Each row was made from one walk, in order. Every step used is in the known rows, and no mark comes twice. Write each row's walk.
(in the rows, 128 means zero)
Known rows:
givip-sovek-nuvas: 132  107  71  112  129  159  135  144  121  94  94  112  144  149  123  159  132  112  180  142  137  137  137  115  164  135  126
rinipim-nuvas: 135  129  122  151  134  169  133  121  136  109  129  174  103  144  138  116  133  122  95  124  152  104  145  131  151  124  124
nuvas-rinipim: 168  138  137  156  143  115  137  104  164  136  121  124  127  105  110  119  116  118  122  111  138  149  127  126  114  127  118
rinipim-nuvas-sovek-givip-goval-vedo: 128  100  135  150  110  137  155  160  164  62  135  154  77  118  141  109  155  119  85  119  131  54  219  124  124  116  153
goval-givip-rinipim-nuvas-sugat: 147  87  104  128  148  149  142  85  172  118  117  155  30  118  200  124  155  137  82  113  148  112  145  140  150  89  111
goval-givip-sovek-nuvas-sugat-rinipim-vedo: 149  56  79  155  156  143  157  129  155  102  104  122  52  148  131  138  143  122  108  124  144  130  182  165  135  119  84
goval-vedo: 128  121  142  139  124  121  139  156  138  123  133  131  135  134  108  128  145  129  125  144  135  78  154  126  95  129  131
vedo-givip-rinipim-nuvas: 124  104  122  133  143  160  124  105  140  110  115  185  91  120  196  87  132  123  79  121  135  93  134  111  137  98  120
givip-rinipim-nuvas: 145  100  125  146  143  156  127  104  140  106  117  189  96  121  173  102  136  113  76  120  159  99  132  124  153  118  120
vedo-givip-sovek-nuvas: 108  109  69  100  127  167  136  144  120  100  90  112  139  145  144  148  125  120  180  141  114  133  137  105  146  114  129
sovek-nuvas-sugat-rinipim-vedo-givip-goval: 117  81  104  112  141  160  148  153  173  83  112  163  15  136  175  105  165  122  116  136  130  115  204  140  119  100  107
goval-givip-sovek-nuvas-sugat-rinipim-pibiz: 119  75  81  102  170  140  161  129  181  114  100  79  69  140  168  183  133  126  145  87  105  157  190  152  136  95  102
sugat-rinipim-nuvas-sovek-givip: 140  105  125  159  125  142  178  100  160  55  121  122  100  93  157  116  106  121  67  61  117  115  198  132  144  96  142
goval-givip-sovek-nuvas-sugat: 139  90  63  100  134  153  151  116  155  107  101  98  69  140  160  168  153  137  165  130  132  142  148  132  160  99  117
nuvas-rinipim-pibiz: 143  145  135  117  154  122  130  133  186  148  117  104  105  119  128  139  129  123  130  112  121  156  154  132  117  128  127
rinipim-nuvas-sugat-sovek-givip-goval-vedo: 126  92  129  141  89  135  172  155  179  61  123  148  57  115  145  133  161  129  94  116  161  80  222  127  118  99  154
givip-sovek: 112  88  83  146  139  136  108  154  121  128  122  96  154  140  121  145  123  119  159  124  122  127  135  117  139  135  135
nuvas-sovek-givip: 132  122  129  133  105  120  162  112  147  77  122  89  116  93  151  123  114  132  99  86  101  121  167  122  138  107  158
nuvas-sovek: 118  106  112  137  136  119  126  116  162  114  144  104  109  117  147  124  125  122  109  108  112  118  146  126  132  120  104
sovek-nuvas-sugat-rinipim-vedo-goval-givip: 164  99  127  128  99  140  147  106  141  106  117  105  49  132  157  167  145  147  91  144  115  140  146  159  129  114  81
nuvas-sugat-rinipim-vedo: 151  70  118  158  164  140  151  131  170  114  121  144  50  134  126  118  147  122  86  123  160  126  183  164  108  120  91
sovek-nuvas-sugat-rinipim-givip: 152  121  120  119  148  157  174  111  180  98  108  107  85  122  166  144  138  97  127  75  112  140  185  167  141  81  108
givip-rinipim-vedo-goval: 163  103  161  134  99  140  97  133  144  116  126  136  93  120  148  136  158  130  80  181  151  125  125  131  113  148  106
sovek-givip-rinipim-vedo-goval: 166  107  166  134  83  138  112  128  140  94  117  126  93  103  152  133  153  134  72  169  143  127  138  129  117  140  130
vedo-goval-givip: 140  131  145  126  77  119  122  107  109  133  135  89  109  124  156  165  123  155  104  142  90  133  108  137  128  122  109

Write each row's walk:
180  115  128  150  102  158  110  144  160  104  118  112  107  132  105  158  148  117  121  180  157  150  137  128  122  157  106 => givip-sovek-nuvas-rinipim-vedo-goval
153  83  131  145  127  116  135  120  152  93  111  142  73  104  155  90  145  120  62  132  141  100  158  136  137  133  128 => nuvas-sovek-givip-rinipim-vedo
123  95  128  140  139  153  130  121  143  112  119  188  97  123  188  87  139  125  76  129  138  69  149  111  120  100  123 => goval-vedo-givip-rinipim-nuvas
133  105  67  113  114  145  139  128  107  103  94  101  131  149  135  164  124  122  169  135  115  135  127  124  171  128  117 => goval-givip-sovek-nuvas
145  104  146  118  120  108  142  103  126  93  96  130  122  80  176  108  126  123  95  105  129  122  135  116  135  111  157 => sovek-givip-rinipim
153  101  145  150  92  120  131  115  120  127  132  104  85  132  142  153  128  147  77  139  103  128  135  158  117  129  87 => sugat-rinipim-vedo-goval-givip
149  80  81  133  114  157  141  132  119  87  98  101  114  149  131  173  128  119  143  143  123  140  146  138  153  134  93 => sugat-rinipim-vedo-goval-givip-sovek-nuvas
118  99  146  137  79  108  161  167  151  72  123  128  101  110  127  130  147  127  109  122  141  85  198  125  107  114  158 => sugat-sovek-givip-goval-vedo
181  129  166  156  101  143  110  131  164  121  135  121  95  121  109  141  146  128  89  173  151  141  133  134  103  152  105 => nuvas-rinipim-vedo-goval
122  104  110  125  99  139  141  147  174  88  111  154  50  123  151  103  149  119  116  142  140  130  176  124  123  112  109 => sugat-sovek-nuvas-rinipim-vedo-givip-goval
181  150  121  133  138  137  154  105  163  109  101  132  124  112  111  128  123  110  143  128  150  159  131  124  131  131  110 => sovek-nuvas-rinipim
139  74  116  144  176  131  164  108  173  109  123  118  83  112  150  141  127  120  111  84  137  149  176  153  103  88  95 => nuvas-sugat-rinipim
123  121  132  132  63  108  178  114  136  76  106  91  137  89  135  143  100  137  112  88  134  156  152  122  132  99  165 => sugat-sovek-givip
132  125  97  104  82  136  163  119  143  80  97  120  131  126  129  160  119  117  152  129  159  167  128  126  151  116  107 => sugat-sovek-nuvas
130  106  147  146  127  125  147  170  163  97  135  139  94  127  138  119  156  100  109  110  119  69  209  148  105  116  124 => sugat-rinipim-givip-goval-vedo
122  109  127  91  139  106  122  120  148  145  109  105  86  121  192  140  137  136  108  111  96  127  130  136  138  117  119 => goval-givip-rinipim-pibiz
104  120  124  127  123  144  124  144  134  138  123  145  88  144  147  92  135  146  108  154  107  103  144  124  103  114  125 => rinipim-vedo-givip
122  107  127  128  107  123  145  134  158  62  129  122  72  98  164  115  143  118  102  99  112  111  196  125  148  116  155 => nuvas-sovek-givip-goval
153  93  115  126  144  158  155  95  177  88  109  155  41  102  194  121  156  129  82  105  160  117  167  132  146  86  142 => sovek-givip-rinipim-nuvas-sugat
118  83  94  158  145  142  127  145  140  118  118  79  153  131  137  145  113  93  144  81  101  125  166  141  143  112  125 => sugat-rinipim-givip-sovek
143  115  100  163  136  135  115  140  157  136  118  78  149  125  127  138  122  99  152  96  107  130  146  127  147  124  134 => nuvas-rinipim-givip-sovek
145  82  128  168  154  134  143  139  144  112  123  150  89  139  108  108  130  116  88  127  147  122  172  159  112  139  93 => sugat-rinipim-vedo
140  110  107  130  152  170  147  109  179  111  130  157  45  134  163  131  156  133  101  122  160  121  164  137  143  97  123 => rinipim-nuvas-sugat
174  123  135  170  138  127  129  130  165  136  124  147  86  127  92  96  138  121  93  149  159  130  143  142  118  152  110 => nuvas-rinipim-vedo
130  125  132  144  132  136  129  132  155  144  119  140  89  129  136  86  127  139  106  145  118  117  143  124  94  114  116 => nuvas-rinipim-vedo-givip
